Each row was made from one path, in order. Every step used is in the known rows, and no mark comes twice. Write each row's path.
In the rows, 128 means zero.
Known rows
lovunu, kaluv, fadesa: [ 95 133 115 134 110 139 168 123 116 131 145 137 159 143 109 108 111 125
 147 126 135 141 121]
mepur, lovunu, gogiv, fadesa: [136 170 156 132 121 134 186 112 122  60 132 136 145 185 111 116 156 126
  83  91 145 137 125]
kaluv, seki: [109 120 133 136 120 139 111 136 118 153 115 132 153 129 133 118 125 134
 119 125 133 128 109]
mupi, mepur, lovunu, kaluv, fadesa, gogiv: [ 96 119 136 133  81 205 180 125  95 139 159 118 159 179  72  69 114 103
  54  62 136 149 141]
gogiv, seki, mepur, lovunu: [ 97 182 137 108 116 174 146 129 125  70 135 157 187 205 114 134 195 100
  54 108 128 144 142]
fadesa, gogiv: [138 153 130 126 122 143 142 132 119 146 127  99 121 131 101 113 109 116
 107 107 131 125 135]
seki, mepur, lovunu, gogiv, fadesa, kaluv: [ 98 164 139 129  98 200 210 111 127  79 132 122 176 203  79 110 178  99
  49  57 142 119 130]
fadesa, kaluv: [106 119 109 138 115 154 161 123 129 159 131 117 130 124 107 117 119 120
 121 104 119 107 122]
lovunu, gogiv, fadesa, mepur: [141 136 156 132 134 142 152 134 125 117 124 110 204 169 107 122 136 114
 131  99 176 118 127]
seki, mepur, lovunu, kaluv, fadesa: [ 78 149 117 118  84 181 172 116 112  95 151 151 176 189  94 111 165 102
  76 104 136 159 133]
mepur, lovunu, gogiv: [122 121 154 127 113 152 155 128 125 102 128 136 117 152 116 125 158 127
  89 102 143 137 119]
mepur, lovunu, gogiv, fadesa, kaluv: [116 159 140 142 109 163 219 108 126  89 134 123 146 183  86 104 147 121
  73  73 138 115 121]
fadesa, mepur, lovunu, gogiv: [128 119 155 125 108 164 129 140 119 128 128 122 163 158 106 128 153 114
  90  92 169 133 123]
mepur, lovunu, kaluv, fadesa, gogiv, seki: [ 88 212 128 127 104 173 209 124 103 101 155 139 180 201  81  94 125 107
  80  96 132 148 135]
kaluv, fadesa, mepur: [124 139 124 128 117 153 130 131 117 165 129 115 206 148 109 123  96 105
 124 125 149 131 140]
lovunu, kaluv, fadesa, gogiv, seki: [ 87 185 127 130 118 162 198 132 109 137 146 126 190 177  87  96 105 104
 125 108 135 132 134]
kaluv, seki, mepur, lovunu, gogiv, fadesa: [106 161 162 127 100 180 162 124 114  80 121 140 200 210 102 105 187 112
  55  82 156 142 114]
kaluv, lovunu, gogiv, seki: [109 121 150 123 131 162 156 147 118 138 125 144 160 159 133 153 165 117
 123 143 145 139 137]
seki, mepur, lovunu: [111 148 130 110 102 172 133 122 123  86 135 143 146 174 113 128 179 105
  55 101 130 146 138]
mupi, mepur, lovunu: [120  90 145 128 103 176 131 126 116 117 142 138 136 158 118 107 150 119
  55  87 129 141 141]
mupi, mepur, lovunu, gogiv: [115  60 169 131 102 185 145 134 119 127 135 129 136 161 110 107 163 119
  65  78 146 134 129]
lovunu, gogiv, fadesa, kaluv, seki: [ 98 132 146 154 113 164 191 126 119 150 115 112 180 162  96  99 126 129
 118  87 147 101 101]
lovunu, gogiv: [120 100 151 130 126 138 144 136 131 140 120 120 128 132 119 130 140 129
 138 119 147 121 113]

Which path is each row?
[ 93 155 147 149 103 175 207 117 114 117 123 127 169 181  91  96 146 128
  69  70 145 114 102] -> mepur, lovunu, gogiv, fadesa, kaluv, seki
[ 87 184 124 133  93 196 182 111 113  99 129 137 197 204  91  97 164 109
  35  68 130 128 121] -> gogiv, fadesa, kaluv, seki, mepur, lovunu
[109 150 120 126  96 157 132 132 112 111 153 141 166 154 110 115 156 119
 106  89 162 149 122] -> fadesa, mepur, lovunu, kaluv
[ 95 124 134 123 108 174 105 140 119 151 116 130 181 158 121 120 159 114
 100 123 139 133 115] -> kaluv, seki, mepur
[146 192 136 126 119 141 148 117 115  77 140 135 190 185 111 119 149 114
  69  83 152 142 143] -> gogiv, fadesa, mepur, lovunu
[105 105 155 145 101 203 212 115 118 109 141 117 163 193  82  86 152 110
  48  48 141 113 132] -> mupi, mepur, lovunu, gogiv, fadesa, kaluv
[106 202 142 105 111 193 158 134 115  89 133 129 180 209  89 116 173  87
  36  88 132 139 149] -> fadesa, gogiv, seki, mepur, lovunu
[135 145 154 138 135 125 175 122 131  96 125 121 155 162 113 118 138 128
 130 103 149 122 120] -> lovunu, gogiv, fadesa
[105 155 162 124 127 153 172 135 125  89 130 149 156 184 117 127 174 120
  89 109 141 133 123] -> mepur, lovunu, gogiv, seki
[107 117 152 113 100 182 147 132 127  97 126 132 147 176 104 125 191 107
  66 100 147 141 129] -> seki, mepur, lovunu, gogiv
[103 150 121 127 100 137 154 120 116  85 151 154 118 147 117 113 159 132
 105 101 134 151 119] -> mepur, lovunu, kaluv
[ 89 121 160 122  92 194 129 139 115 125 115 138 170 176 108 117 189 116
  63  94 152 142 106] -> kaluv, seki, mepur, lovunu, gogiv
[ 65 194 123 113  98 185 187 122 111  79 153 167 217 221 101 113 180  96
  79 107 135 159 137] -> gogiv, seki, mepur, lovunu, kaluv, fadesa
[ 93 162 118 132  94 149 180 113 109  99 153 151 149 163 102 108 132 124
 100 118 131 159 125] -> mepur, lovunu, kaluv, fadesa
[147 171 133 131 133 129 136 126 123 107 133 118 205 165 116 122 127 116
 120 106 158 127 139] -> gogiv, fadesa, mepur
[143 130 145 128 120 161 153 138 111 131 130 119 191 168 116 143 149 109
 113 112 176 141 141] -> kaluv, lovunu, gogiv, fadesa, mepur
[ 94 147 137 119  95 182 117 131 112 114 123 146 168 174 116 118 179 113
  51 104 135 150 121] -> kaluv, seki, mepur, lovunu
[ 87 124 118 146 108 167 147 132 118 184 119 120 150 128 110 110 117 130
 116 105 127 106 105] -> fadesa, kaluv, seki
[121 188 125 130 108 142 162 118 109  66 157 141 193 185 106 107 156 118
  92  77 163 148 128] -> gogiv, fadesa, mepur, lovunu, kaluv
[ 72 140 121 129  82 212 151 126 113 142 125 134 168 170  96 110 165 107
  42  84 129 128 115] -> fadesa, kaluv, seki, mepur, lovunu
[ 88 152 121 114  88 172 148 126 118  80 151 152 144 171 108 116 189 112
  78  97 140 156 128] -> seki, mepur, lovunu, kaluv
[102 160 160 126 116 175 172 138 113 129 131 138 235 211  98 124 143  97
  84 105 162 135 134] -> kaluv, fadesa, mepur, lovunu, gogiv, seki
[ 99  96 176 128 119 186 158 141 118 112 136 143 175 193 116 110 176 113
  64  84 143 130 131] -> mupi, mepur, lovunu, gogiv, seki
[ 68 115 135 118 107 225 179 145 122 159 128 131 185 182 102 147 185  89
  90 117 143 124 141] -> fadesa, kaluv, lovunu, gogiv, seki, mepur
[126 155 127 130 114 155 167 123 113 155 128  98 152 148  91 107  85 108
 105 118 126 129 139] -> kaluv, fadesa, gogiv
[ 72 185 126 117 107 195 187 136 110 131 144 124 222 203  76  99 139  86
 104 102 142 139 138] -> lovunu, kaluv, fadesa, gogiv, seki, mepur
[132 150 130 122 110 155 115 131 116 118 135 133 164 158 118 128 146 112
  77  99 149 140 136] -> fadesa, mepur, lovunu
[112 191 137 127 130 161 181 131 114 147 130 115 194 183  92 107  98 104
 105 120 124 124 146] -> kaluv, fadesa, gogiv, seki
[ 88  97 133 135  84 181 173 120 105 120 161 148 168 172 100  90 136 115
  73  84 133 154 134] -> mupi, mepur, lovunu, kaluv, fadesa
